Each row was made from one walk, in order. Every step used is in the known rows, and no mark comes twice. Write each row's walk.
Known rows
gedov-pumog-mobe: [ 4.253  0.533 -4.765  4.030 -3.273  0.062 -3.772  2.527  1.335 -4.884
 -4.460  4.523 -1.566 -0.482 -1.293 -0.263 -1.921  3.744 -4.981 -0.071
 -3.553 -0.493 -5.702  2.645 -4.442]
ziso-viduv-lopobil-pumog: [ 1.491 -2.486  0.985  6.337 -3.021  1.600 -2.205  2.869  0.471  1.127
 -2.761  2.544 -0.901 -0.811 -1.804  0.502  1.627  2.530 -2.113  1.644
  2.784 -0.598 -0.427  7.301 -3.132]
lopobil-pumog-mobe-ziso: [ 2.985 -1.850 -1.034  3.714 -5.025  1.677 -1.348  0.314  0.451 -2.466
 -1.447  5.338  0.585 -3.673  0.832 -1.017  1.475  6.855 -3.912  0.925
 -2.168  0.532 -3.392  5.017 -1.977]
kaba-viduv-lopobil-pumog-mobe: [ 2.513 -1.693 -3.481  2.969 -3.642  2.814 -3.387  1.818 -0.935 -0.539
 -3.190  2.512 -0.166 -0.585 -1.008 -0.492 -0.764  3.615 -3.440  1.757
  0.381 -0.715 -4.087  5.976 -3.728]
pumog-mado: [ 3.596  1.569 -0.692  2.751 -1.881  0.055 -2.175  2.967  1.314 -6.421
 -2.669  3.598 -2.357 -3.314 -2.498  0.215  0.012  1.911 -5.323  0.305
 -2.325  4.493 -2.787  6.247 -3.923]
pumog-mobe-lopobil: [ 2.463  0.059 -3.165  2.944  1.251  1.474 -3.568  3.876  1.684 -5.947
 -0.926  3.853  1.227 -2.356 -1.582  2.631  0.493  3.037 -1.656  0.734
 -0.663  0.953 -4.723  1.293 -5.983]
kaba-lopobil-viduv-ziso: [-3.737  2.224  1.555  3.288 -3.949  0.533 -0.362  0.019  1.522  0.298
 -1.438  5.974 -0.407 -3.436  0.826  1.961  4.204  3.158  1.167  2.242
 -1.742 -1.396  1.259  7.350 -2.426]
pifud-viduv: [ 2.300 -2.780  0.158  4.067 -4.573 -3.659 -3.150  0.245  2.370 -3.777
 -3.027  5.223 -1.172 -6.108  1.279  1.205 -0.216  1.765 -0.823  1.244
  1.472  0.264 -2.845  3.365 -7.741]
mobe-ziso-viduv-lopobil-pumog: [ 0.894 -2.292  1.578  6.617 -3.928  2.103 -1.522  1.919  0.834  1.611
 -2.118  3.233  0.454 -1.429 -1.034 -0.195  2.786  3.909 -1.765  1.285
  2.421 -0.219 -0.499  7.473 -1.402]
pifud-viduv-lopobil: [ 0.216  0.224 -0.484  6.229 -1.741 -1.014 -4.091  1.080  1.833 -1.426
 -3.868  2.470  1.230 -3.929 -0.486  1.373  1.751 -0.730  1.509  0.914
  2.636  0.279 -2.684  4.745 -6.828]
ziso-viduv-lopobil-pumog-mobe: [ 3.127 -1.490 -4.276  5.437 -2.290  2.886 -2.751  2.104 -1.176 -1.201
 -3.273  3.093 -0.692  1.086 -2.013  1.427 -0.188  2.539 -2.586  1.286
  0.316 -0.510 -3.032  5.750 -4.286]
lopobil-kaba-viduv-ziso-mobe-pumog: [ 0.160 -3.132  0.977  1.695 -6.206  2.305 -1.173  0.331 -1.720  1.109
 -0.533  4.126  0.661 -1.953 -0.114  1.956 -0.950  0.044 -0.985  1.824
 -0.921  2.771 -2.968  6.088 -1.795]
gedov-pumog: [ 2.782  0.030  0.376  4.693 -4.244 -1.955 -3.524  3.394  3.801 -3.499
 -4.326  4.414 -1.955 -2.799 -0.831 -1.575 -0.443  4.001 -5.033 -0.149
 -2.053 -0.530 -3.866  3.509 -3.238]
kaba-viduv-ziso-mobe-lopobil-pumog-gedov: [-0.046 -2.649 -0.526  2.936 -2.478  1.247  0.291  1.132 -0.412 -0.428
  1.088  4.724  1.041 -1.994 -0.498  0.110 -0.566  1.926 -2.320  1.102
 -0.828 -0.885 -2.717  5.262 -1.560]
gedov-pumog-mobe-lopobil-viduv: [-0.065 -0.638 -2.686  2.604 -4.672  2.546 -4.079  3.085  1.037 -1.316
 -2.177  4.184  0.551  0.111 -0.597  1.819 -0.231  3.191 -2.338  1.466
 -0.850 -1.243 -3.314  3.030 -1.879]
ziso-mobe-pumog: [ 2.424 -3.821 -1.573  2.475 -4.308  1.643 -2.852  2.392 -0.696 -2.294
 -1.158  3.604 -0.053 -2.164  0.371  3.506 -0.585  0.640 -2.194 -0.117
 -1.063  3.211 -3.469  4.869 -4.367]
viduv-lopobil: [ 1.270  2.713  0.173  5.747  0.238  0.561 -2.943  3.148  1.473 -1.329
 -2.603  1.902  0.384 -2.581 -1.618  0.566  3.379  0.661  0.031  0.639
  0.650  0.846 -1.934  5.648 -5.313]
pifud-viduv-ziso-mobe: [ 0.077 -1.084 -1.951  4.949 -4.595 -1.469 -2.123 -2.328  0.027 -0.204
 -3.724  6.721  0.683 -3.722 -0.358  4.286  1.551 -0.514  1.769  2.144
 -0.501  1.580 -0.660  7.172 -4.211]
pumog-lopobil-kaba-viduv-ziso: [-1.143  1.488  3.042  2.820 -3.879  0.217  0.736 -0.285 -0.040  0.410
 -0.574  6.095 -0.868 -3.368 -0.815 -2.165  0.954  3.150  0.301  4.309
 -1.231 -0.803 -2.370  7.154 -3.578]
viduv-ziso-mobe-lopobil-kaba: [ 1.819 -0.869  2.023  4.218  0.534 -0.042 -1.745  0.024  0.230 -1.769
 -0.699  4.890  1.640 -1.666 -4.008  2.538  1.038 -2.312 -0.015  3.960
 -0.339  2.047 -2.234  4.139 -3.460]
pumog-mobe-ziso-viduv: [ 3.685  0.411 -2.696  5.687 -3.822  0.963  0.654  0.273  0.936 -2.723
  0.235  7.203 -0.365 -0.236  0.367  1.252  2.531  5.951 -1.101  0.072
 -1.063  1.311 -1.259  4.647 -2.402]
lopobil-pumog-mado: [ 3.266 -1.936  0.443  2.590 -3.859  0.928 -2.705  3.095  0.544 -4.603
 -3.635  2.887 -2.570 -3.496 -2.713 -0.564 -1.116  2.725 -7.151  1.237
 -1.162  3.308 -2.654  7.388 -2.622]
lopobil-viduv-ziso: [-2.555  2.665  2.516  3.728 -6.453  1.171  0.023  1.276  0.011  2.167
 -1.823  5.262 -1.728 -3.921  0.742  0.915  3.601  3.369  0.252  2.432
 -2.001 -1.027  0.912  7.584 -1.832]
pifud-kazi: [ 4.954 -0.668  0.081  6.804  0.062 -1.475 -2.986  3.649  2.776 -5.400
 -1.363  5.113 -2.356 -7.432 -0.337  0.092  0.221  0.786 -3.124  2.033
 -1.638  0.944 -0.965  4.384 -8.398]
viduv-ziso-mobe-pumog: [-0.173 -2.175 -0.492  3.131 -5.015  2.498 -1.702  1.962 -1.106 -0.536
 -1.554  3.951  0.403 -2.898  0.278  3.780  0.455  0.645 -0.570  0.169
 -1.902  2.789 -2.599  6.061 -3.196]

Which walk is each row?
[-0.445  1.735  4.346  2.345 -5.222 -0.560  0.760 -0.179  0.622  1.436
 -0.542  5.485 -1.212 -4.313 -0.422 -2.011  1.520  3.089 -0.846  3.545
 -0.871  0.112 -1.082  6.697 -1.943]	lopobil-kaba-viduv-ziso
[-2.336 -2.726 -1.283  2.223 -5.107  2.885 -2.014  0.463 -0.708  0.020
 -1.147  4.636  1.409 -1.522  0.968  4.905  0.995  0.393  0.599  0.670
 -1.439  1.730 -1.378  6.592 -2.328]	kaba-lopobil-viduv-ziso-mobe-pumog
[-1.509 -0.960 -2.621  1.488 -4.458  3.838 -2.498  0.767 -0.780 -3.268
 -2.295  3.894  0.835 -0.731 -1.498  4.107 -0.425 -0.662 -2.443  0.288
 -2.569  4.989 -2.189  7.937 -0.845]	kaba-lopobil-viduv-ziso-mobe-pumog-mado
[ 1.912 -5.649  0.119  3.269 -2.176  0.883 -3.990  2.483  1.120 -1.455
 -2.329  3.927  0.887 -2.913 -1.840  2.763  0.343  2.539 -3.234  2.285
  1.721  0.649 -2.032  5.370 -3.019]	ziso-mobe-lopobil-pumog
[-0.055 -0.643 -1.598  3.832 -4.428  0.239 -1.560 -2.089 -0.541  0.988
 -3.104  7.172  0.784  0.078 -2.292  0.641 -0.393  0.519  0.060  3.720
 -1.861  0.212 -2.751  8.059 -1.678]	gedov-pumog-lopobil-kaba-viduv-ziso-mobe
[-0.460 -2.323 -0.367  1.515 -4.299  2.799 -2.796  1.745  0.398 -1.938
 -2.947  3.752  0.726 -2.645 -3.122  1.228 -0.888  2.330 -4.533  2.036
  0.125  3.784 -2.248  8.224  0.550]	kaba-viduv-ziso-mobe-lopobil-pumog-mado
[-0.393 -0.695 -1.579  3.899 -5.446  1.215 -3.117  2.313  0.477 -1.172
 -3.113  5.736 -1.687  0.207 -0.094 -0.476 -0.415  3.620 -1.650  2.637
 -1.892 -2.935 -3.193  6.104 -4.026]	gedov-pumog-lopobil-viduv
[ 2.007 -0.693 -0.718  4.984 -2.685  2.629 -2.590  3.099  0.142 -2.562
 -3.801  2.040 -1.199 -0.588 -3.867  0.414 -0.061  1.041 -4.687  0.902
  0.742  3.296 -1.701  8.422 -1.636]	ziso-viduv-lopobil-pumog-mado
[ 1.840 -0.576 -1.443  4.839 -3.858  2.856 -1.975  0.547  0.185 -1.254
 -2.004  4.120  1.876 -2.794 -0.081 -0.823  2.348  5.457 -2.500  0.798
 -1.295  0.512 -3.478  5.575 -1.745]	viduv-lopobil-pumog-mobe-ziso
[-0.802 -2.083 -2.920  4.136 -1.625  3.149 -1.904  2.130 -1.816 -3.175
 -1.674  5.374  0.623 -1.260 -0.642  2.698 -0.541  1.286  1.351  1.867
 -2.370  0.585 -4.935  6.540 -6.842]	viduv-ziso-mobe-pumog-lopobil
[ 2.117 -3.131  1.706  0.714 -4.139  0.559 -1.025  0.995 -0.411 -1.848
  0.655  4.764 -0.844 -1.621 -0.204 -2.638 -2.381  2.745 -2.220  3.675
  0.298  0.252 -5.222  4.826 -5.154]	mobe-pumog-lopobil-kaba-viduv
[ 3.010 -1.272 -3.633  4.455 -1.927  2.698 -3.723  2.442 -1.036 -1.767
 -3.859  2.214 -0.393 -0.612 -1.842  0.698 -0.287  2.359 -3.273  1.488
 -0.493 -0.443 -4.070  5.450 -4.918]	viduv-lopobil-pumog-mobe
[-0.923  1.576  1.813  2.071 -3.540  1.209 -0.092  0.283  0.284  0.170
 -0.372  5.164  0.653 -3.065 -1.297 -0.723  0.633  2.882 -0.250  3.473
 -0.864  0.131 -2.745  4.911 -2.039]	pumog-mobe-lopobil-kaba-viduv-ziso
[ 3.623  1.015  2.094  6.736  0.181 -0.111 -0.960  0.799 -0.178 -0.614
 -1.009  3.259 -0.479  1.029 -3.873  0.312  1.569 -2.277 -0.134  3.045
  1.454  1.141 -1.364  5.181 -4.452]	ziso-viduv-lopobil-kaba
[ 2.788 -2.611  1.383  0.666 -3.015 -0.751 -1.910 -0.238  1.080 -0.665
  0.556  5.047  1.042 -1.554 -1.574 -0.080 -0.456  1.266 -2.049  3.676
  1.722  1.801 -2.729  4.392 -2.459]	ziso-mobe-lopobil-kaba-viduv
[ 0.960  2.509 -2.991  8.018 -2.269  2.465 -1.980  1.428  1.575 -0.390
 -2.576  4.089  2.024  1.496 -1.611  0.441  2.715  2.871  0.199 -0.484
  0.058  0.464 -2.516  5.216 -1.250]	gedov-pumog-mobe-ziso-viduv-lopobil
[ 2.415 -3.948 -0.082  0.790 -4.237  0.804 -1.474 -0.394 -1.302 -0.971
  0.230  5.382 -0.045 -0.233 -0.807 -0.905 -2.457  1.254 -1.543  3.852
  0.284  1.066 -4.769  5.840 -4.468]	ziso-mobe-pumog-lopobil-kaba-viduv
[-1.240  1.354  1.425  2.541 -4.651  1.041 -1.068  0.635  1.170  0.317
 -1.756  5.149  0.773 -2.227 -1.653 -1.709 -0.519  3.078 -1.463  2.975
 -1.333 -0.598 -3.773  4.361 -0.705]	gedov-pumog-mobe-lopobil-kaba-viduv-ziso
[ 0.766  0.895 -1.416  4.601 -2.910 -0.184 -1.191 -0.642 -0.172 -0.074
 -2.713  6.239 -0.078 -2.596 -1.283  3.697  2.827  0.642  0.443  1.887
 -2.190  1.882 -0.072  7.885 -2.969]	viduv-ziso-mobe
[ 2.693 -1.058 -0.462  3.186 -1.870  0.853  0.473  3.873 -0.656 -4.674
  2.118  3.048 -1.296 -2.653  1.242 -0.267 -1.395  1.142 -3.364 -1.710
 -3.245  0.688 -4.924  2.273 -5.677]	mobe-pumog-gedov
[ 0.929 -0.649 -2.008  3.761 -2.519  1.731  0.814  1.666 -2.091 -2.330
  1.318  4.253  0.012 -1.504  0.447  1.938 -0.757 -0.758 -1.269 -1.065
 -3.917  1.285 -3.845  4.398 -3.849]	viduv-ziso-mobe-pumog-gedov
[-1.198 -1.356 -2.842  2.911 -2.644  2.206  0.573  0.166 -1.682 -1.808
  1.755  4.856  1.074 -0.094  1.114  3.034 -0.138 -1.003 -0.163 -0.567
 -3.575  0.281 -2.695  5.077 -3.037]	kaba-lopobil-viduv-ziso-mobe-pumog-gedov
[ 3.153 -2.791  1.596  3.702 -0.494  0.908 -1.566  2.161 -1.399 -4.566
 -0.358  4.170 -1.083 -1.092 -2.271 -0.695 -2.159 -0.525 -1.617  3.776
 -1.457  0.467 -5.934  3.933 -7.900]	mobe-pumog-lopobil-kaba
[-0.280 -0.631 -0.359  1.990 -3.111 -0.493 -2.221  0.284  2.262 -2.125
 -0.890  5.563 -0.735 -1.739  1.183  2.240  2.861  2.934 -0.977  1.848
 -0.475 -1.065  0.446  5.777 -4.025]	kaba-lopobil-viduv
[ 3.162  1.103 -0.196  7.354 -1.642  1.244 -1.494 -0.255  0.058 -0.624
 -2.091  3.945  1.335  2.538 -3.840 -0.871  0.542 -0.729 -1.155  2.192
 -0.359  0.606 -3.496  4.269 -1.772]	gedov-pumog-mobe-ziso-viduv-lopobil-kaba
[-0.225 -1.033 -1.960  3.139 -4.615  2.768  0.845  1.172 -2.907 -0.285
  1.393  4.334  0.019 -0.400  1.045  2.234 -0.709 -0.865 -0.941 -0.388
 -3.728  0.593 -2.885  5.248 -2.454]	lopobil-viduv-ziso-mobe-pumog-gedov
[ 1.039 -0.166  0.034  2.791 -4.746 -0.329 -0.513 -2.400 -0.812  1.895
 -1.564  6.483  0.230 -1.673 -1.413  1.765  1.381  0.242 -0.041  3.536
 -1.044  1.860 -0.463  8.123 -1.379]	lopobil-kaba-viduv-ziso-mobe
[ 1.503  2.373 -0.787  7.259 -0.259  1.031 -1.631  2.717  1.262 -0.468
 -1.684  3.091 -0.119  0.344 -1.903  1.747  3.473  0.918  1.076  0.355
  1.942  0.804 -0.355  6.166 -4.388]	ziso-viduv-lopobil
